Known rows, with every way that one mark hangs from another
pofuf(ralap(buzol nipu(ratabi(rupa))) seka): [ 22   1  10   9 -15 -12  23  20 -12 -16  -7 -52  20 -30 -18  12 -11   2
  15   3  -6 -29  -9  17  -8 -42  10]
seka(pofuf(ralap(nipu))): [ 17 -19   8 -18   3  -6   3  -7  -6  -7   0 -17 -11 -12  -2  -1  -1  -3
   5   4  -6 -77   1  -3 -12 -11   4]
lagi(buzol): [ 29  -2  -4   0  19  -5  -2 -11   6  17  -8 -17   7  13  -3   7  -9  -2
  -4   8  13  28  -9   4   5  26  -6]
buzol(ralap(nipu(ratabi(rupa(duvati(vorib)))) pofuf)): [-13  19   5   7 -15   9  -6  -5  14 -11  11   7 -22   0   4  -9 -31 -15
  -9  -4 -13  14  -5   9   6  12  -2]
tefam(lagi(buzol) zuka): [ 10   9 -22   0  28  -8 -28  -4   1  48 -13 -10  10  11  16 -42  12  11
   1   7  26  44  16   5   8  20 -10]
seka(pofuf(ralap)): [ 11   2   7 -22  19 -11  17 -14  -5  -3  -5   1   2 -10  -2  -7  15  -3
   4   2  -3 -71  -2 -11 -10 -15   4]
mepor(nipu(ralap(buzol pofuf) ratabi(rupa(duvati)))): [-18  17   1  -8 -26   4  14  -6  -2 -17  21  55  26  -7   8   8   1  10
  -4 -10 -20   3   8 -23  -5 -12   7]
ralap(buzol nipu(ratabi(rupa(duvati))) pofuf): [ -9  -2   0   2 -42  11 -21  12  -8 -25  33  16 -28   0  -2  18 -14  13
  -4  -7 -15 -56  10   5  -5 -22  -6]
nipu(ralap(pofuf(seka)) ratabi(rupa(duvati))): [-45  60  20   2  -5  -2  39 -24 -14 -10  24  42  17  -3   2  -7 -16   8
  17 -20 -14 -28  -8 -21   1 -33  14]
duvati(rupa vorib): [-29  -5 -19  14  39   9  13   9  -4   5 -41   6  13  13 -14 -34  23  -9
  -7  17  13  78   3  -1  16  34   5]
ratabi(rupa): [-28   9  22   7   4   2  24  -3 -14   9  -8   7  34  12   5 -25   4 -10
 -18   0  -3  23   9  -7  10   3   1]
mepor(nipu(ralap(buzol))): [ -7 -29 -12  -9 -12   1   6   1   2 -11  -8  15  26  -4   5  23  20   0
  -7   6  -7  47   4 -14  -3   5   1]
mepor(nipu(ratabi(rupa(duvati(vorib))))): [  4   6  17  -2  -1   4  17  -9  -9   0  -1  44  45  -7   5 -23 -10   4
  -4   5 -12  47  23 -17   9  30   9]
mepor(nipu(ralap(buzol pofuf) ratabi)): [ -4  -1  -2 -14 -19   3   5   8   3 -25  14  50  14  -8   4  26  12   4
   4  -8 -17  31   1 -27  -5  -9   5]
seka(pofuf): [-21  -4  10 -26  16  -4   7 -16  -6  -1   8  18  -7   6  -2  -2  14  -1
   0   1  -2 -53   5 -11  -5   4  -3]
buzol(ralap(nipu pofuf)): [ -4 -22  14  -1 -18   9 -13   3  21 -13   2 -10 -35   4   5  16 -12 -20
 -18  -1  -8   6 -11   1   3  11  -7]
ralap(buzol nipu(ratabi(rupa)) pofuf): [-11  -3   3   3 -41  11 -20  30  -7 -27  28  13 -25  -1  -5  18 -12   6
  -6  -8 -18 -27   4   3  -4 -25  -6]
zuka(tefam(lagi)): [  2 -18   4   4  17   7  -2 -11  -5  20 -30  25  32  18   7 -27  20   7
  -2   8  26  19  16  -1   7  30   6]
ralap(buzol nipu pofuf): [  0 -42 -10  -4 -38  13 -31  23  -2 -24  12  -2 -50   0  -5  37   1   9
 -12   4  -7 -41   2   1  -4 -15 -13]
mepor(nipu(ralap(buzol pofuf) ratabi(rupa))): [-20  15   4  -8 -25   5  15  11  -2 -19  16  52  29  -7   5   9   4   3
  -7 -11 -22  30   1 -26  -4 -17   7]
vorib(duvati): [  3 -24   7  -3  21  -1  -8  -8  -3  19 -15   3 -14   0  17 -12  -9  -4
 -15  16  12   7   1 -15  -3  11  -9]
nipu(ratabi): [  6  13  21  -1  20  -4  10  -2  -6 -12   4  19  22   8   2  -1  11  -7
  18  -4  -2  44   9  -8   5  14   4]
tefam(lagi(buzol(ralap(nipu)))): [ 24 -12 -19   6   2  -4 -31  -3  24  24 -10 -32  -1  17   0 -12 -12   8
 -15   7   9  46 -11  18   1  28  -6]
lagi(buzol(ralap) tefam): [ 29   4 -28   8  28  -3  -3 -20   7  36 -12 -31  -3  14   2   7  11 -12
  -7   2   9  29  -6   7   4  32  -4]
buzol(ralap(nipu(ratabi(rupa(duvati))) pofuf(seka))): [-17  13  30   2 -22   4  10 -10  14 -12  19  -6 -17  -7  -2   5 -32  -9
  -5  -9 -14 -27 -10   6   2  -2   1]
pofuf(ralap(buzol nipu(ratabi)) seka): [ 36 -11   5   4  -9 -13  15  18  -8 -21  -9 -55   8 -30 -19  26  -4   4
  24   6  -2 -27 -10  17  -9 -35   8]
nipu(ralap(buzol pofuf(seka)) ratabi(rupa)): [-52  60  -2   0 -15  -3  28  10 -10 -21  23  30  15  -5  -7  11   1   4
  12 -21 -15   0 -18 -10  -4 -55   7]
ratabi(rupa(duvati(vorib))): [-27  21  -3  10  11   3  19 -26 -18  17 -13  14  26   8   4 -39  -8   2
 -13   9   2   9  16   3  14  14   1]
buzol(ralap): [ -9  -2   7  -2  14  -3   8 -10  21  -2 -12 -16  10  10   6   4  14 -29
 -11   2   3  49  -8   8   6  19  -6]
duvati(rupa(ratabi)): [-29 -40  33  12  35   4  21   2   8  -8 -14  17  -5  19  -2 -15  36  -7
 -13  -1   7  11  11  -8   9  29   1]

Rows
[-33 -21   1  18  46   8  16  11   3  -3 -33  26 -10  12 -10 -33  24  -6
 -11  10   9  57   8  -1  17  38   3] : duvati(rupa(ratabi) vorib)
[-38  11 -18  -8 -11  -1  15   1  -4 -17   2  12 -14  -4  -8  33  17   6
   5  -6  -4 -17 -20 -10  -4 -43  -2] : nipu(ralap(buzol pofuf(seka)))
[ 20   5 -18   2  15  -7 -20  -8  24  27 -13 -18   9  20   0 -16   1   7
 -15   6  11  51 -13  13   2  24  -7] : tefam(lagi(buzol(ralap)))
[  6  18 -26   1  27 -10 -28  -5  19  47 -11 -22   9  11  17 -41   9  -3
  -4   4  25  62   6  16   7  22 -12] : tefam(lagi(buzol(ralap)) zuka)
[ 16 -11   0   4  -2   8 -12  -7  15  24 -17  -1   2   8  -4 -11 -21   9
  -8   5  23  -9 -10  11   3  27   4] : zuka(tefam(lagi(buzol(ralap(nipu pofuf(seka))))))
[ 35 -16 -26  13  11   1 -16 -14   6  32  -8 -49 -18  11   2  12  -6 -10
  -7   5   5  21  -3  15   2  37  -4] : lagi(buzol(ralap(nipu)) tefam)
[-30  40  -9  -7  -6  -4  15   7  -4 -29  19  27  -3  -6  -9  33  11   7
  26 -16 -10   2 -19 -11  -7 -44   5] : nipu(ralap(buzol pofuf(seka)) ratabi)
[ 24  -3  -3  -3   7 -16  30   6  -8  -9 -25 -42  18 -25 -18  21  21   2
  10   9   6 -32 -14   8  -5 -40   4] : pofuf(ralap(buzol) seka)
[  4   9 -14  -1   5  -4 -30   2  16  41  -3 -25 -18  -1   8 -30 -13   7
  -5   2  17  18  -2  12   5   9 -10] : tefam(lagi(buzol(ralap(nipu pofuf(seka)))) zuka)
[ -1  -9  25  13 -13   4  -2  -8 -12  -7  15  -9  10   5   6 -10 -25   0
   7   0  -8   0  20   6   3  17   4] : ralap(nipu(ratabi(rupa(duvati))))
[ 23   2 -28   7  38  -3  -9 -16 -20  53 -11 -19  -4   7  14 -16  19  -3
   9   4  21  15  21  -3   9  27  -6] : lagi(buzol tefam(zuka))
[ 27  -2  -6  10  10   4 -20  -6  16  21 -15  -4  23  17   3 -18 -16   1
   4   3  24  37   1  20   1  43   5] : zuka(tefam(lagi(buzol(ralap(nipu(ratabi))))))
[-20 -43  23   8  37   3   2   0   8  14 -17  16 -26   8  13 -26   6  -5
 -24  10  14  -4   4 -16  -2  22  -5] : vorib(duvati(rupa(ratabi)))
[ -2 -37  32  -4 -27  11   0   8  -9 -14   5  -1 -43 -11  -9  23 -24   9
  -4   2  -9 -51  -5 -17   4  -5   0] : ralap(nipu pofuf(seka))
[  8   1 -14 -25  11 -12   8  -5  -2  -8  -1  -6  -2 -11  -7   6  26   0
   3   3  -1 -76  -3   2 -15 -29  -2] : seka(pofuf(ralap(buzol)))
[-46  56 -10   2 -13   0  15  10  -7 -22  23  40  15   5   2   6   7  -1
   7 -21 -16  15 -11 -10  -4 -45   4] : nipu(ralap(buzol pofuf) ratabi(rupa))
[ 24   3   6   8 -15 -13  22   2 -13 -13  -2 -50  17 -29 -15  11 -13  10
  18   4  -4 -56  -3  20  -9 -38   9] : pofuf(ralap(buzol nipu(ratabi(rupa(duvati)))) seka)
[  6 -19  -3  -3 -35  10 -31  27  -2 -34  25  11 -41  -2  -6  35  -4   8
   4  -4 -13 -26   2   2  -6 -17  -8] : ralap(buzol nipu(ratabi) pofuf)
[   6    8   -6  -14   -7   -9    2  -10   -8  -11   19  -12   -1  -14
   -4   -3   -3    7    9   -2  -10 -102    7   12  -18  -28    3] : seka(pofuf(ralap(buzol nipu(ratabi(rupa(duvati))))))
[ -7 -37   1  -7 -40   9 -14  22  -6 -23  11 -12 -50 -12 -17  43  -8  15
  -5   4  -8 -60  -7   2  -4 -27  -9] : ralap(buzol nipu pofuf(seka))
[-19   1  14   0 -43   7  -3  29 -11 -26  27   2 -25 -13 -17  25 -21  13
   1  -8 -18 -49  -4   3  -4 -37  -1] : ralap(buzol nipu(ratabi(rupa)) pofuf(seka))
[  3 -11  14   6  -3   0  -8   2  20 -14   3 -29  -2   5   4  10 -11 -27
   2  -1  -5  52  -4  17   2  24  -2] : buzol(ralap(nipu(ratabi)))
[  2 -14  40  -4 -24   8   1  12 -10 -23  18  11 -35 -12 -11  21 -28  10
  13  -6 -14 -39  -4 -16   2  -7   5] : ralap(nipu(ratabi) pofuf(seka))
[ 45 -17  -9   7  -8  -8  -8  19  -3 -23  -8 -41   7 -15  -4  18   8  -5
  15   6  -3  -2   1  16  -9 -21   3] : pofuf(ralap(buzol nipu(ratabi)))
[-20  35   7  -3   5   0  13  -5  -3 -23  15  45   1   5   7  10   5  -4
  21 -17 -11  26 -11 -27   0 -19   8] : nipu(ralap(pofuf) ratabi)
[ -8   2   5 -15 -19   1  16   8   0 -24  13  43  15 -16  -4  30   6  10
   9  -8 -18  18  -5 -26  -6 -16   8] : mepor(nipu(ralap(buzol pofuf(seka)) ratabi))
[ 41 -34 -16   7 -11  -5  -8  16  -3 -16 -18 -51  -1 -14  -3  19  11  -5
   2  12   2 -15   0  16  -7 -21  -1] : pofuf(ralap(buzol nipu))
[ 22  -3 -28   8  12   5 -26  -8   2  43   1 -30 -38   2  16  -4  -3 -14
  -5  -1  11  -1   7   5   6  25 -10] : lagi(buzol(ralap(nipu pofuf)) tefam(zuka))
[ 24   0  -2   6   2   8 -22  -3  16  17  -8  15   8  14   3 -16 -19   5
  -1  -1  20  16  -3  11   1  34   4] : zuka(tefam(lagi(buzol(ralap(nipu(ratabi) pofuf)))))
[-13  34  25   6  11  -3  22 -21 -12   0  13  24  38  10   7 -22  -3  -1
   8  -7  -5   7  17  -3   6   8   6] : nipu(ratabi(rupa(duvati)))
[ 21  -8  -8   5  20   4  -9 -13   2  31 -27  11  30  20   3 -24   3  11
  -3   9  31  21   6   6   6  37   4] : zuka(tefam(lagi(buzol)))
[ 17  15 -33   8  37  -5  -9 -18   2  52 -10 -34  -4   7  16 -14  17 -20
   2   1  20  36   9  10   8  30  -9] : lagi(buzol(ralap) tefam(zuka))
[  4   7  -3 -14  -7  -9   3   7  -8 -14  14 -14   1 -14  -7  -2   0  -1
   6  -2 -12 -76   1   9 -17 -32   3] : seka(pofuf(ralap(buzol nipu(ratabi(rupa)))))
[  5  23 -22  -3  19  -5 -30  -3  19  43  -5  -4  -8   9  17 -39   6   1
  -9  -1  20  37   2   6   7  13 -13] : tefam(lagi(buzol(ralap(pofuf))) zuka)
